Known rows, with every step that occurs
Y X Q E A: [-2.65, -1.35, 0.91, -1.11, -1.61, -0.02, -0.81, 4.36, -1.31, -2.76, 2.02, -1.92, 2.11, -5.38, -0.59, 0.86, 1.90, -1.14, -1.52, -1.45, 0.36, 2.77, 0.00, 1.30, -1.96]
X Q E H U: [-0.21, 0.98, 0.61, 0.10, -2.69, -4.56, -0.79, 2.15, 0.09, -3.58, -0.63, 0.42, -1.74, -1.65, 0.33, 0.53, 4.36, -4.14, -5.13, -4.48, 1.53, 2.91, -0.98, -2.12, -1.54]
U A P Q G H: [-2.25, -0.25, -2.75, -0.72, 3.02, 0.30, 0.47, -1.25, -2.08, -0.60, 7.31, -3.17, -0.08, -4.63, 0.52, 0.73, 5.98, -1.86, -3.83, -0.41, 2.90, 4.20, 1.90, -3.13, -0.08]
D X Q E H U A P: [-0.97, -3.66, -2.37, 0.27, 2.52, -2.31, -3.52, 2.59, 1.23, -2.40, 4.01, 5.14, -1.95, -6.42, 1.16, 0.21, 6.33, -4.03, -8.55, -4.17, 2.16, 4.36, -1.13, -4.05, -2.50]
A P Q G Y E: [-1.49, -2.04, -0.29, 2.78, 1.62, 2.97, -1.25, -1.43, -2.31, -1.28, 5.85, -2.57, -0.79, -6.84, -0.24, 0.53, 4.45, -0.80, -2.54, -2.77, 1.28, 3.43, 2.65, -7.32, -1.17]
D X Q G H P: [-0.36, -5.34, -1.18, 4.19, 0.88, -2.13, -1.03, -1.62, -1.99, -1.50, -1.53, -2.32, -1.19, -2.15, -0.48, -0.40, 7.62, -2.05, 4.16, -4.02, 2.61, 4.89, -1.57, -2.40, -1.87]
A X Q: [-0.28, -1.41, 0.13, -2.24, 0.98, -0.44, -0.77, 2.22, -2.19, 0.31, -2.10, -1.47, -1.29, 1.11, -0.17, -1.02, -0.05, -0.24, -1.50, -1.37, 1.81, 3.17, 0.01, 0.47, -2.18]
E A X Q G: [-2.51, -2.11, 0.50, -3.02, 4.55, -0.08, -2.41, 3.14, -3.75, -2.31, -1.92, -3.90, 0.67, -0.33, -0.49, 0.52, 2.06, 0.38, -0.43, -2.30, 2.11, 2.46, -1.37, -0.52, -0.11]
Q E H U: [1.06, 3.11, -0.60, -0.46, -1.30, -2.91, -0.44, 0.27, 0.68, -3.99, 0.82, 0.28, -1.07, -1.67, 0.91, 0.65, 3.67, -3.28, -5.54, -2.88, 0.94, 1.34, -0.91, -2.82, 0.99]
Y E H U A X Q G: [-0.52, -1.96, -0.16, -4.30, 1.64, 0.31, -4.38, 0.95, -3.98, 0.23, -0.29, 3.79, 0.33, -1.97, 1.31, 0.52, 5.37, -1.62, -6.43, -7.04, 2.95, 3.09, -2.08, -2.36, 0.85]
A X Q E: [0.11, -1.31, -0.19, -0.68, 2.12, 0.71, -0.05, 2.91, -0.25, -3.02, 0.07, -2.76, -2.01, -1.03, 0.54, -0.88, 1.61, -0.69, -1.46, -1.90, 2.24, 3.84, -0.94, -1.13, -1.99]
G H X Q E: [0.25, -1.60, -1.25, 2.74, -1.56, -2.71, 1.48, 1.11, 3.53, -1.53, 4.95, -5.04, -1.46, -2.44, 1.84, -0.66, 4.96, -3.07, -1.41, -2.93, 2.51, 4.65, -0.71, 1.12, -1.01]
D X Q G A: [-1.15, -4.77, 0.48, 1.82, 4.85, -2.54, -1.39, 0.54, 0.84, -1.97, 2.71, 0.58, -0.07, -4.74, -0.63, -0.29, 4.32, -0.70, 1.44, -2.72, 1.37, 4.35, -3.12, -3.50, -0.21]
A P: [-0.53, 0.34, -1.45, -1.21, 1.17, 1.12, -1.74, 0.78, -0.80, -0.84, 3.47, -0.11, -1.28, -1.51, 0.15, 0.03, 0.31, 0.25, -4.00, 0.48, 0.29, 1.21, 0.94, -2.70, -0.75]
X Q G Y E A: [-3.21, -5.13, 1.35, 3.25, 0.96, 0.29, -3.08, 1.94, -1.89, 0.16, 1.12, -0.39, 2.49, -5.59, -0.34, 1.67, 3.95, -1.30, -0.87, -5.57, 0.86, 0.31, -0.28, -3.32, -1.13]
U H X Q G: [-0.84, -3.63, -0.27, -0.70, 0.10, -0.54, 0.43, -0.52, 2.10, -2.23, -0.29, -4.18, -1.49, -0.62, 0.07, -0.74, 3.89, -0.58, 3.29, -3.02, 3.00, 0.39, -2.32, 1.83, 1.81]
G H U: [1.18, 2.59, -2.17, 0.00, -2.73, -3.74, -0.40, -2.50, -1.75, 1.22, 1.52, -1.31, 0.27, -0.24, 0.18, 0.71, 1.12, -2.99, -5.81, -2.08, 0.75, 2.06, -0.11, 1.39, 1.21]
A X: [0.82, 0.48, -1.00, -2.94, 2.50, 1.27, -0.24, 0.21, -1.56, -0.11, -0.77, -1.57, -0.48, 1.21, 0.41, -0.85, -0.91, 0.68, -2.16, 0.09, 1.24, 1.59, 0.02, -0.12, 0.46]
G Y X Q E: [-0.65, -1.92, 0.48, 2.75, -4.47, 0.96, 0.39, 1.22, -0.14, -1.56, 1.41, -3.21, 0.79, -6.96, -0.41, -1.11, 3.14, -2.41, -0.35, -1.65, 0.92, 1.28, -0.26, -4.73, -1.13]
X Q: [-1.21, -2.10, 1.18, 0.71, -1.44, -1.78, -0.75, 1.79, -0.67, 0.41, -0.95, -0.12, -0.68, 0.13, -0.54, -0.20, 0.66, -0.87, 0.47, -1.48, 0.67, 1.51, -0.11, 0.48, -2.49]
U Q G: [-0.56, -0.21, 1.47, 0.19, 2.94, 0.54, -0.38, -1.34, -0.63, -1.86, 0.59, -3.37, -1.00, -0.77, -0.38, 0.76, 2.84, -0.13, 3.65, 1.03, 1.67, -1.83, -2.31, -3.07, -0.40]
Y X Q E: [-0.69, -0.78, 1.09, -0.10, -3.59, 1.42, 0.22, 2.19, -0.45, -2.73, 2.34, -1.97, -0.26, -4.43, -0.38, -0.51, 2.51, -0.99, 0.34, -1.51, 0.74, 3.32, -0.97, -0.79, -1.05]
E A P Q: [-3.23, -0.46, -1.03, -1.85, 3.41, -1.81, -1.27, 2.65, -2.87, -1.16, 3.13, -1.82, 0.38, -3.59, -0.96, 1.64, -0.01, -0.75, -4.88, 0.85, 0.24, 3.79, 4.67, 1.05, -4.10]
G H X Q: [-0.08, -1.85, -0.97, 1.27, -2.55, -3.70, 0.64, 0.42, 1.44, 1.74, 2.59, -3.99, -0.67, -0.17, 1.26, -0.85, 3.38, -2.44, -1.89, -2.44, 2.28, 4.04, 0.00, 2.42, -1.56]
G H: [-0.18, 1.56, -1.63, 0.76, -1.20, -1.52, 1.31, -0.74, 0.40, 1.20, 3.49, -2.69, 0.57, 0.01, 0.71, 0.29, 2.18, -1.88, -3.74, -0.91, 1.40, 1.93, 0.47, 0.85, 0.73]

Rows
[-1.08, 0.13, -1.71, -0.75, 4.77, -2.63, 0.27, 1.14, 0.40, -4.36, 7.46, -2.05, -0.85, -6.99, 0.13, 0.78, 2.01, -1.63, -5.22, 0.75, 0.67, 6.03, 3.00, -3.71, -3.10]
G A P Q E
[-0.18, -2.98, 0.01, 2.55, -0.58, 0.73, -2.63, -2.02, -2.59, -1.49, -2.63, 0.40, 1.41, -3.81, 0.88, 0.33, 7.98, -1.83, 0.93, -5.09, 1.34, -1.44, 0.55, -8.24, 0.62]
Q G Y E H P
[-1.53, 0.42, -0.17, -0.50, 2.72, 1.29, -0.16, -0.43, -2.70, -3.60, 4.08, -4.06, -2.37, -2.81, -0.88, 0.28, 3.36, 0.16, -0.03, 0.03, 1.47, 4.52, 1.68, -4.43, -0.96]
A P Q G
[-0.76, -2.69, 1.95, 0.07, -0.75, 0.27, -1.57, 1.61, 1.16, -1.56, 3.54, -0.49, -1.15, -1.49, 1.80, -0.18, 7.34, -1.09, -0.74, -6.16, 2.53, 3.66, -1.61, -1.86, 0.59]
Y E H X Q G
[-1.50, -0.81, 1.33, -2.57, -0.51, -1.01, -1.36, 0.59, -2.61, -1.90, 2.97, -1.81, 1.93, -5.12, -0.99, -0.26, 3.20, 0.04, 0.39, -1.56, 0.84, 2.94, -2.19, -3.82, 0.93]
Y X Q G A
[-0.74, -4.85, 0.51, 2.87, 0.95, -1.22, -0.51, 1.48, 0.99, 0.49, 0.00, 1.99, -1.43, -1.43, -0.57, -0.67, 1.86, -1.02, 1.06, -2.15, 0.85, 3.74, -0.96, 1.03, -2.98]
D X Q
[-1.70, 1.95, -1.48, -2.09, 4.09, -4.26, 0.87, 2.77, 0.97, -4.91, 8.56, -1.78, -0.77, -6.03, 1.02, 0.87, 4.94, -3.30, -8.84, -0.46, 1.99, 5.95, 3.62, -5.18, -3.06]
G A P Q E H
[0.30, -0.95, -2.89, -2.96, -0.15, -3.59, -2.48, -0.20, -3.77, 3.38, -1.50, 0.68, 0.71, -0.72, 0.71, -0.20, 1.37, -3.01, -7.21, -3.14, 2.55, 3.12, -0.27, 1.94, -0.97]
G H U A X Q
[0.34, -0.55, -0.67, 0.52, 0.05, -1.52, -0.51, 0.68, -0.12, -4.45, -2.58, -0.25, -0.50, -1.48, 1.09, 0.15, 5.58, -2.23, 0.71, -1.82, 1.04, 0.40, 0.70, -3.70, -1.30]
Q E H P
[-0.49, -3.38, 0.61, -0.61, 2.75, -3.61, -1.94, 0.12, 0.81, -1.78, 1.77, -2.19, 0.34, -3.45, 0.53, -0.72, 3.54, -0.21, 2.64, -2.07, 1.27, 2.85, -2.55, -3.14, 0.39]
H X Q G A
[-1.01, 1.64, -0.23, 1.40, 0.25, -1.35, 2.78, -2.09, -1.55, -1.51, 3.87, -6.65, -0.56, -1.22, -0.35, 0.51, 5.16, -2.04, 0.18, -1.20, 2.68, 4.82, 1.16, -0.70, 0.67]
P Q G H
[-1.24, 0.12, -0.72, -0.69, 1.45, -0.39, 0.13, 0.50, -1.97, -1.15, 3.13, -2.03, -1.68, -2.45, -0.72, 0.09, 0.57, -0.63, -3.04, 1.06, 0.72, 4.49, 3.87, -1.08, -3.35]
A P Q
[-0.50, -2.49, -0.23, -0.13, 3.85, -4.14, -1.14, -2.54, -4.40, -3.00, -3.22, -2.16, 1.05, -4.07, -1.28, 0.45, 3.72, -0.25, 5.67, -0.14, 0.44, 3.31, 1.75, -3.94, -2.18]
H P Q G A
[-1.34, -0.39, -0.87, -2.08, 5.56, -0.73, 0.98, 2.94, -1.71, -3.49, 0.90, -4.59, 0.47, -3.18, -0.04, 0.93, 0.49, -0.96, -2.82, 0.01, 1.58, 4.97, 2.74, 2.40, -2.28]
P Q E A X
[-1.95, -2.85, -1.95, -2.13, 3.21, -2.52, -2.70, 1.15, -6.22, -1.69, -4.02, -5.74, 1.35, -0.54, -0.29, 0.70, 4.96, -1.48, -0.30, -3.42, 3.04, 3.65, 0.12, -0.54, -1.37]
E A X Q G H P
[-1.08, -3.04, -0.98, -1.80, 3.86, -2.61, -3.22, 0.92, 0.23, -2.86, 5.66, -2.02, -1.01, -4.87, 0.60, -0.80, 3.80, 0.14, -1.15, -1.69, 1.52, 4.04, -1.64, -5.66, -0.24]
H X Q G A P
[-0.16, 0.00, 0.32, 0.85, -2.66, 3.50, -0.21, -2.47, -2.01, -1.17, 1.11, -4.18, 1.99, -5.22, -0.75, -1.09, 3.45, -0.23, 2.16, -0.64, 0.79, -0.98, -1.54, -7.45, 3.63]
Q G Y X
[-1.46, -0.26, -1.34, -2.15, 3.80, -3.62, -0.51, 0.45, -1.67, -0.91, 5.50, -0.88, -0.06, -4.83, -0.52, 0.49, 0.25, -0.92, -5.40, 1.17, 0.41, 5.08, 3.88, -2.17, -3.46]
G A P Q
[-2.06, -2.40, 2.02, 2.79, -1.91, 0.33, -1.14, 1.21, -0.38, -0.58, 2.21, -0.24, 0.42, -3.58, 0.75, 0.29, 7.74, -2.81, -2.47, -6.74, 2.55, 1.00, -0.57, -6.73, -0.05]
X Q G Y E H
[-1.49, -3.75, 0.40, 1.49, -1.72, -1.39, -4.01, -0.20, -2.18, 1.33, -0.57, 4.30, 1.86, -5.69, 0.94, 0.90, 7.11, -3.90, -4.61, -7.38, 1.77, -0.80, -1.43, -6.58, 0.53]
X Q G Y E H U A
[-0.81, -1.76, 1.05, 2.25, -0.52, -0.70, 0.43, 2.42, 1.37, -2.92, 1.15, -1.15, -1.48, -2.17, 0.09, 0.00, 2.52, -1.49, 0.52, -2.00, 1.01, 2.32, -0.91, -0.99, -2.32]
X Q E
[-1.44, 0.10, 1.29, 0.81, -1.13, -2.05, 0.89, 3.87, 2.03, -3.62, 1.92, -0.79, -1.61, -1.30, 0.98, 0.11, 5.47, -3.32, -2.89, -3.19, 2.12, 2.62, -0.30, -2.38, -2.13]
X Q E H
[-2.20, -6.42, 0.71, 2.97, 1.19, -0.03, -3.44, 1.32, 0.02, 0.07, 0.89, -2.08, 2.20, -6.14, 0.79, 0.61, 4.37, -1.02, 0.95, -5.27, 1.01, 0.73, -0.69, -2.25, -0.50]
H X Q G Y E A
[1.01, 0.67, 0.38, -0.79, 0.14, -3.23, -2.12, -1.89, -2.14, 0.73, -2.15, 0.00, -0.76, -0.56, -0.85, 1.03, -0.90, -1.83, -1.39, 0.68, 0.16, -1.42, -0.90, 1.38, -2.36]
H U Q
[-0.96, 0.33, -1.14, 0.69, 2.16, 0.64, 0.89, 1.08, 0.03, -4.36, 5.44, -3.15, -2.65, -4.52, -0.07, 0.45, 2.32, -1.11, -3.04, 0.55, 1.06, 5.25, 3.00, -2.76, -2.91]
A P Q E
[-1.14, -2.18, 0.98, 1.40, -5.65, 0.01, -0.31, 0.56, -2.16, 1.65, -0.48, -1.87, 1.52, -4.69, -1.02, -1.40, 1.52, -1.85, -0.34, -1.22, 0.47, 0.50, 0.67, -3.34, -1.89]
G Y X Q
[0.53, -0.04, -0.75, 0.64, 1.86, -1.42, 0.64, -2.70, 1.36, -0.51, 4.17, -7.19, -0.91, -1.22, 1.43, -0.06, 5.37, -1.68, 1.17, 0.15, 3.17, 0.50, -2.33, -0.68, 0.81]
U Q G H X
[-1.59, -3.14, -0.62, 1.09, 3.07, -2.83, -0.77, 1.32, -3.03, -3.88, -3.97, -2.08, 1.15, -4.27, -0.89, 1.59, 2.34, -1.52, 3.39, -0.16, -0.07, 2.70, 3.84, 1.41, -4.55]
H P Q E A
[-0.87, 1.76, 0.63, 0.36, 0.44, -1.95, 3.13, 1.77, 1.50, -4.12, 2.75, -2.80, -1.28, -2.31, 0.58, 0.42, 5.05, -3.05, -2.55, -1.30, 1.92, 4.17, 2.64, -1.32, -2.02]
P Q E H
[-1.05, -2.91, 1.27, -1.39, 1.93, -3.06, -2.37, 1.82, 1.50, -1.43, 5.02, 0.60, 0.77, -4.00, 2.14, 0.29, 7.12, -1.45, -3.03, -5.87, 2.23, 4.25, -1.51, -2.85, 0.25]
Y E H X Q G A
[-0.89, -1.78, 1.19, 0.01, 0.57, -0.20, -1.04, -1.04, -4.03, -2.65, -1.37, -0.46, -0.39, -2.13, 0.05, 1.04, 7.52, -1.07, 2.14, -4.11, 1.62, 3.77, 2.72, -2.99, -2.24]
Y E H P Q G
